What can hang from each mark
modalem: loziv
loziv: boger
fepaz: zupeg
boger: gamif gifi pano
dovam: zaviz
gebil: zaviz
bikod: dovam
zaviz: fepaz gebil rebut
gifi: boger
fisebef: bogen
safek: fisebef
rebut: suto zaviz
gamif: boger gebil
pano: boger
pifa: bogen zaviz
zupeg: fepaz
suto: rebut

Every row comes from one small tree of marks. The marks that hang from a mark follow it in brackets, in alphabetical order. Every link used is in the known rows. Which tree was each row made from?
In the rows, zero is written as 128.
Known rows
gamif(boger): [124 127 133 125 139 113 132 125 128 137 125 121 145 125 126 119 120 115
 129 136 149 124 110 107 125 114 113 113 125 139 117 116 142 141 119 123
 122 101 137]
zupeg(fepaz): [105 117 125 112 118 125 124 108 120 135 126 112 163 101 144 123 146 107
 115 132 126 127 119 123 122 109 109 121 107 137 125 127 125 138 123 142
 137 119 114]
zaviz(fepaz(zupeg) gebil rebut(suto)): [ 99 108 130 133  99  79 103 120  83 129 123  74 161 152 161 140 162  97
 159 123 122 123  96 138 106 123 120 145  83 124 160 110 119 147 128 160
 144 119 147]
gifi(boger(gamif(gebil(zaviz)) pano)): [129 112 153 138 129 106 144 127  99 132 135 135 152 143 134 129 145  94
 145 146 127 114 101 106 129 113 111 116 114 158 118 128 139 163 149 110
 111 118  85]
boger(gamif pano): [121 118 124 130 139 117 137 114 112 137 141 120 144 140 128 132 153 144
 129 139 143 129  99 108 134 120 122 111 122 145 103 111 136 148 137 118
 133 123  84]
pifa(bogen zaviz(fepaz)): [ 83 122 144 105 122 119 133 140 124 127 144  96 160 141 162 128 140 126
  96 135 140 132  92 139 119 105  94 113 115 137 130 119 123 157 133 155
 156 141 141]
modalem(loziv(boger(gamif gifi))): [122 143 118 115 117 120 154 110 130 129 127 151 175 110 160 129 158  74
 147 141 129 130  88 124 125 115 111 104 131 145 109  95 140 157 137 137
 168 124  90]
pano(boger(gamif(gebil))): [126 140 125 127 112  81 159 106 127 151 134 132 170 113 139 117 187  81
 129 123 138 130 126 117 136 135 110 117 112 153 134 148 129 168 142 117
 130 124  85]
gamif(boger(gifi pano) gebil): [116 131 149 115 158 135 118 125  86 136 139 100 151 125 154 143 133  77
 136 136 143 135  92  83 124 109  66 106  89 157 105 123 130 175 138 117
 117 115 112]
loziv(boger): [110 130 127 122 124 122 136 125 141 141 128 140 155 109 157 124 146 106
 125 128 137 115 110 123 119 116 117 115 129 114 116 106 127 133 117 132
 148 126 128]
modalem(loziv(boger(gamif))): [126 138 118 121 116  99 154 111 140 128 133 168 175 121 150 124 157 104
 140 144 135 118 100 132 126 114 133 108 144 133 118  93 139 145 131 129
 160 120 103]
suto(rebut(zaviz(fepaz(zupeg)))): [115 144 122 127 104 109 115 139 143 128 136 110 140 134 148 121 137  83
 129 128 133 151 121 135 125 114 112 106 115 126 139 142 137 124 129 133
 157 143 143]
bikod(dovam(zaviz(rebut))): [156 123 147 136 156 108 123  95 113 129 126 123 172 137 141 112 119 135
 127 119 141 122 114 113 110 107 103  96 131 124 119 110 153 151 125 122
 116 129 141]
fisebef(bogen): [135 138 117 117 135 118 138 133 148 136 118 121 136 129 144 127 141 127
 112 133 148 105 118 125 108 115 104 118 105 136 114 126 142 139 143 126
 137 101 117]
safek(fisebef): [139 124 122 128 128 124 127 120 122 146 121 122 150 117 144 126 138 138
 111 122 148 122 131 143 118 125 140 131 121 139 114 133 129 126 136 109
 148 111 113]
gebil(zaviz(fepaz)): [102 117 132 112 116 114 132 139 136 134 136 111 147 134 160  99 134  80
 129 138 125 111 121 132 108 123 112 120  96 130 130 129 131 143 127 130
 137 102 127]
bikod(dovam(zaviz(fepaz))): [131 114 139 105 137 124 115 113 121 120 126 122 171 139 159  88 132 115
 116 123 142 110 128 124 109 106 108 106 115 135 125 107 140 147 135 144
 122 120 145]
dovam(zaviz(fepaz)): [112 115 125 109 130 105 120 126 136 126 130 107 164 130 168 110 146 103
 109 128 154 109 125 127 105 117 119 108 120 127 123 124 142 148 138 143
 132 110 141]
modalem(loziv(boger(pano))): [113 111 138 118 139 133 116 118 130 131 135 164 163 133 169 133 153 123
 127 147 136 112  76 127 108 112 117 109 143 121  97  88 123 145 118 120
 157 132 113]
pifa(bogen zaviz(fepaz gebil rebut)): [ 69 117 140 116 135  99 131 126  99 116 143  52 171 150 168 142 155 129
 120 117 135 140  83 128 107 107  82 119  99 141 151 112 129 179 136 151
 148 143 151]
rebut(suto zaviz): [112 115 128 125 115 101 128 118 125 136 137 129 157 127 135 124 131 133
 139 116 134 133 105 140 129 113 121 123 114 117 137 133 142 102 110 141
 133 130 128]
pifa(bogen zaviz): [104 127 154 115 131 124 143 128 130 134 147 120 154 138 148 137 123 140
 102 137 149 135  88 129 124 100  98 111 127 126 120 124 131 148 128 142
 154 142 127]
gifi(boger(gamif(gebil(zaviz(fepaz))) pano)): [110 108 145 130 121 100 137 133  92 127 132 109 158 146 149 118 160  80
 139 142 119 108 103 115 123 117 108 117 100 170 131 125 131 172 155 123
 113 117 100]
boger(gamif(gebil(zaviz(rebut))) gifi pano): [130 139 145 139 149 105 148 113  83 140 150  92 161 141 152 142 143  64
 152 133 121 135  89  91 125 121  72 100  79 154 118 132 140 187 147 102
 126 121  76]
gebil(zaviz(fepaz(zupeg) rebut)): [125 125 145 140 116  98 125 139 129 138 131 105 144 151 164 117 124  64
 141 140 110 121 104 141 105 129 115 114  93 118 135 132 131 154 124 122
 145 107 142]
dovam(zaviz): [130 119 133 116 137 111 126 117 143 130 132 131 157 128 155 119 129 121
 115 130 163 118 123 120 110 112 122 102 132 117 113 129 148 142 133 131
 127 114 128]
fepaz(zupeg): [130 125 138 129 114 119 125 131 142 141 128 140 134 132 149 132 126 103
 132 145 133 128 112 134 121 120 126 119 113 114 118 137 132 132 125 128
 150 116 122]
boger(gamif(gebil) gifi pano): [115 135 129 118 141 121 142 113  89 138 144 106 157 126 149 148 162  88
 138 133 133 139  98  92 137 118  82 107  88 158 107 131 136 173 154 121
 132 127  69]
gamif(gebil): [110 134 132 113 126  99 137 120 120 142 139 127 157 115 154 133 148 104
 124 131 133 119 127 116 125 119  97 120  99 129 124 146 133 145 133 121
 130 121 116]
pano(boger(gamif(gebil) gifi)): [124 145 126 123 112 100 159 104 116 151 129 115 173 103 146 125 184  51
 139 122 135 144 112 108 136 132  87 112  95 163 127 154 129 180 151 124
 136 128  74]
pifa(zaviz(gebil)): [100 125 141 107 135 127 126 128 128 124 140 108 155 131 168 140 139 129
 141 123 146 136 118 125 117 109 112 128 112 130 115 126 129 153 122 142
 143 117 130]
gebil(zaviz(fepaz rebut(suto))): [110 108 140 139 111  77 121 119  94 140 132  89 162 146 145 115 140  89
 141 125 123 108  97 135 104 123 113 133  94 126 146 112 125 141 120 143
 132 110 138]
loziv(boger(gifi)): [109 134 129 116 125 142 138 125 129 139 125 123 155  99 167 133 143  77
 132 127 134 130 101 116 118 117  95 112 115 122 109 108 130 147 126 140
 153 130 117]
modalem(loziv): [115 118 128 116 124 112 129 110 137 133 127 151 161 126 147 127 143 128
 129 150 134 119 102 135 111 116 121 117 132 129 111 123 142 135 124 126
 152 113 113]

Which tree is each row?
[ 81 132 104 109 115 105 118 129 123 112 138  77 159 127 146 116 161 109
 138 110 141 148 129 120 117 109  97 119 104 143 151 127 142 136 134 137
 143 143 137] | suto(rebut(zaviz(fepaz gebil)))
[133 143 143 122 108 102 163 115 125 148 139 127 168 113 152 107 165  18
 149 128 125 137 114 109 127 131  90 110  89 159 132 155 129 183 150 118
 136 113  67] | pano(boger(gamif(gebil(zaviz)) gifi))
[129 134 163 136 166 121 127 125  78 138 144  89 156 141 156 136 115  57
 149 134 130 130  79  82 113 115  59  99  82 151 112 126 135 188 131  99
 109 108 116] | gamif(boger(gifi pano) gebil(zaviz(rebut)))
[114 141 134 112 102  97 155 122 116 145 136 103 174 118 165  97 181   4
 144 126 116 132 117 119 122 136  84 115  74 168 142 150 124 191 156 129
 137 112  80] | pano(boger(gamif(gebil(zaviz(fepaz))) gifi))
[123 152 123 113 116  83 157 112 127 130 143 171 185 115 166 130 167  79
 141 139 129 114 109 126 130 116 113 108 125 137 129 110 134 160 139 123
 157 126 103] | modalem(loziv(boger(gamif(gebil))))
[ 97 133 112 117 122 110 126 120 130 118 143 101 152 125 133 123 145 120
 144 113 149 152 125 113 123 104 101 117 118 130 143 133 149 128 128 126
 139 147 124] | suto(rebut(zaviz(gebil)))
[129 146 132 117 118  86 162 125 125 138 150 141 157 129 141 112 136  69
 145 136 127 119 131 113 131 120 107 113  91 141 135 142 139 155 143 110
 131 107  90] | boger(gamif(gebil(zaviz)))
[ 77 113 107 102 123 112 128 135 136 114 136  88 162 129 166 110 156 112
 144 107 123 141 122 136 118 116 102 116  89 139 148 138 144 134 127 142
 137 123 142] | rebut(zaviz(fepaz gebil))
[117 112 139 140 134 103 140 116  89 132 128 119 158 132 128 148 165 129
 132 141 134 118 101 105 137 115 111 119 124 163 115 124 138 159 150 119
 112 129  89] | gifi(boger(gamif(gebil) pano))
[118 144 133 111 133 122 142 109 101 131 144 149 180 122 178 145 171  70
 144 141 128 126  81 107 126 114  89 102 113 151 105 101 127 178 147 123
 156 136  77] | modalem(loziv(boger(gamif(gebil) gifi pano)))
[ 96 136 117 115 102 108 109 140 132 115 139  95 146 140 156 121 148  82
 149 120 134 154 124 131 118 109 109 118 100 132 152 135 135 136 136 139
 155 144 146] | suto(rebut(zaviz(fepaz(zupeg) gebil)))
[116 127 129 141 118  93 119 130 119 140 121  91 151 140 160 135 146  94
 132 133 120 128 101 136 115 131 114 117 103 122 129 132 132 150 125 133
 147 118 146] | zaviz(fepaz(zupeg) rebut)
[ 80 102 118 128 112  76 110 111  73 128 125  59 171 140 148 136 173 118
 152 112 128 118 100 128 106 121 108 147  86 135 158  98 126 146 126 157
 132 121 142] | zaviz(fepaz gebil rebut(suto))
[107 129 151 136 142 105 143 117 118 136 143  94 162 141 142 152 127 150
 104 131 145 139  76 127 120 106  87 105 130 126 126 122 138 161 124 132
 148 147 139] | pifa(bogen zaviz(rebut))
[118 117 144 123 156 152 116 123 100 133 128  99 140 131 139 133 125 106
 134 141 148 138  79  90 121 110  87 106 113 152  95 107 136 161 128 123
 124 109 112] | gamif(boger(gifi pano))
[ 97 139 109 120 118 105 122 127 134 128 138  96 153 123 134 114 148 110
 119 115 142 143 123 125 125 112 102 106 119 138 137 137 144 125 130 133
 144 144 137] | suto(rebut(zaviz(fepaz)))
[126 114 151 144  98  80 112 132 101 143 129 105 151 159 154 120 128  65
 150 137 114 111  95 146 104 125 125 132  93 116 148 120 119 139 122 143
 145 111 142] | gebil(zaviz(fepaz(zupeg) rebut(suto)))
[137 149 143 145 120  87 164 105 111 151 133 104 175 120 148 122 167  25
 152 122 120 140 102 106 123 137  78 104  87 160 135 155 136 194 144 106
 127 121  79] | pano(boger(gamif(gebil(zaviz(rebut))) gifi))
[121 131 128 123 140 100 141 112 101 137 150 122 156 138 141 139 162 118
 129 134 137 125 110 102 138 118 104 114 104 148 116 126 133 160 145 112
 127 125  82] | boger(gamif(gebil) pano)
[113 146 130 116 137 125 145 120  97 136 146 121 166 116 171 144 168  68
 140 127 133 131  92  95 135 117  87 104  98 147 109 107 122 177 148 127
 143 139  81] | loziv(boger(gamif(gebil) gifi pano))
[133 110 144 103 141 128 116 105 116 110 131 130 171 137 158  99 129 129
 143 118 147 122 130 111 107  99 109 114 112 132 129 107 145 150 137 137
 119 122 132] | bikod(dovam(zaviz(gebil)))
[102 129 157 112 111 122 123 148 133 128 143 111 147 153 172 134 128 103
 107 144 133 138  87 149 119 106 106 112 112 126 133 126 116 157 134 157
 169 139 149] | pifa(bogen zaviz(fepaz(zupeg)))
[109 122 133 134 128  95 133 127 119 137 129  90 156 140 154 111 137  86
 131 127 117 115 108 130 104 127 100 116  97 131 132 127 137 154 123 123
 133 108 137] | gebil(zaviz(fepaz rebut))
[123 124 126 123 134 118 138 110 123 126 141 164 170 138 155 128 164 123
 134 148 136 115  79 124 123 115 128 104 145 138 102  83 131 155 129 121
 158 129  91] | modalem(loziv(boger(gamif pano)))
[128 145 155 111 135 123 142 135 110 137 140 121 155 120 158 115 110  29
 151 137 131 127 112  95 119 110  71 109  76 148 126 140 136 171 135 116
 120  96 119] | gamif(boger(gifi) gebil(zaviz))
[108 131 136 108 129 118 138 131  90 132 150  95 160 140 171 116 156  43
 142 137 116 125 101 102 125 121  78 109  65 166 120 131 127 185 160 125
 134 114  79] | boger(gamif(gebil(zaviz(fepaz))) gifi pano)
[124 126 152 139 120  68 131 113  85 149 143 116 168 136 146 132 135  81
 148 126 125 109 106 119 112 118  98 130  87 117 149 134 129 146 123 120
 123 117 123] | gamif(gebil(zaviz(rebut(suto))))
[118 151 121 115 124 104 156 114 106 142 137 107 165 109 147 138 157  69
 141 128 131 141 117 102 140 119  85 114  89 153 125 142 143 166 153 130
 138 120  84] | boger(gamif(gebil) gifi)
[118 123 123 127 139 138 139 114 103 135 135 101 147 131 138 141 151 118
 134 138 138 140  88 100 134 119 102 109 108 157  98 113 139 158 144 128
 138 124  69] | boger(gamif gifi pano)
[131 112 138 145 133  75 115  99 102 136 130 107 172 138 141 137 135 130
 127 119 163 110 102 122 105 114 124 115 131 111 131 114 144 140 124 141
 121 119 139] | dovam(zaviz(rebut(suto)))
[131 126 146 135 112  90 161 125 117 133 129 136 160 124 129 123 139  77
 149 143 123 113 120 116 134 114 113 120 113 154 135 140 145 154 148 120
 116 110  99] | gifi(boger(gamif(gebil(zaviz))))
[ 91 104 120  97 128 105 115 127 126 111 131  90 171 135 180 110 157  99
 130 119 155 116 129 121  99 113 116 118 102 132 140 118 143 159 142 150
 128 109 144] | dovam(zaviz(fepaz gebil))
[128 125 161 119 153 119 123 136 105 135 151 131 145 146 151 112 113  78
 140 142 137 114 104  93 116 111  89 107  94 143 120 125 127 168 127  98
 108 102 120] | gamif(boger(pano) gebil(zaviz))
[135 151 134 141 131  67 166 114 110 141 148 115 166 135 138 127 138  77
 148 130 123 122 117 110 128 123  97 108  93 138 139 141 146 168 138 102
 125 112  99] | boger(gamif(gebil(zaviz(rebut))))
[154 125 151 133 136 108 108 114 114 125 123 113 168 155 162 107 124  95
 130 124 127 122 114 131 105 112 110  97 115 124 130 115 140 157 134 134
 130 124 162] | bikod(dovam(zaviz(fepaz(zupeg) rebut)))
[109 121 152 109 145 114 118 144  99 130 148 106 151 148 165 102 130  59
 133 138 129 108 106 102 110 114  86 111  81 153 127 119 119 175 134 112
 111  99 133] | gamif(boger(pano) gebil(zaviz(fepaz)))
[ 95 106 124 114 113 100 125 119 114 122 138 111 162 132 144 125 142 131
 160 110 133 137 109 133 123 109 116 134  97 124 152 127 139 112 118 146
 133 127 132] | rebut(suto zaviz(gebil))
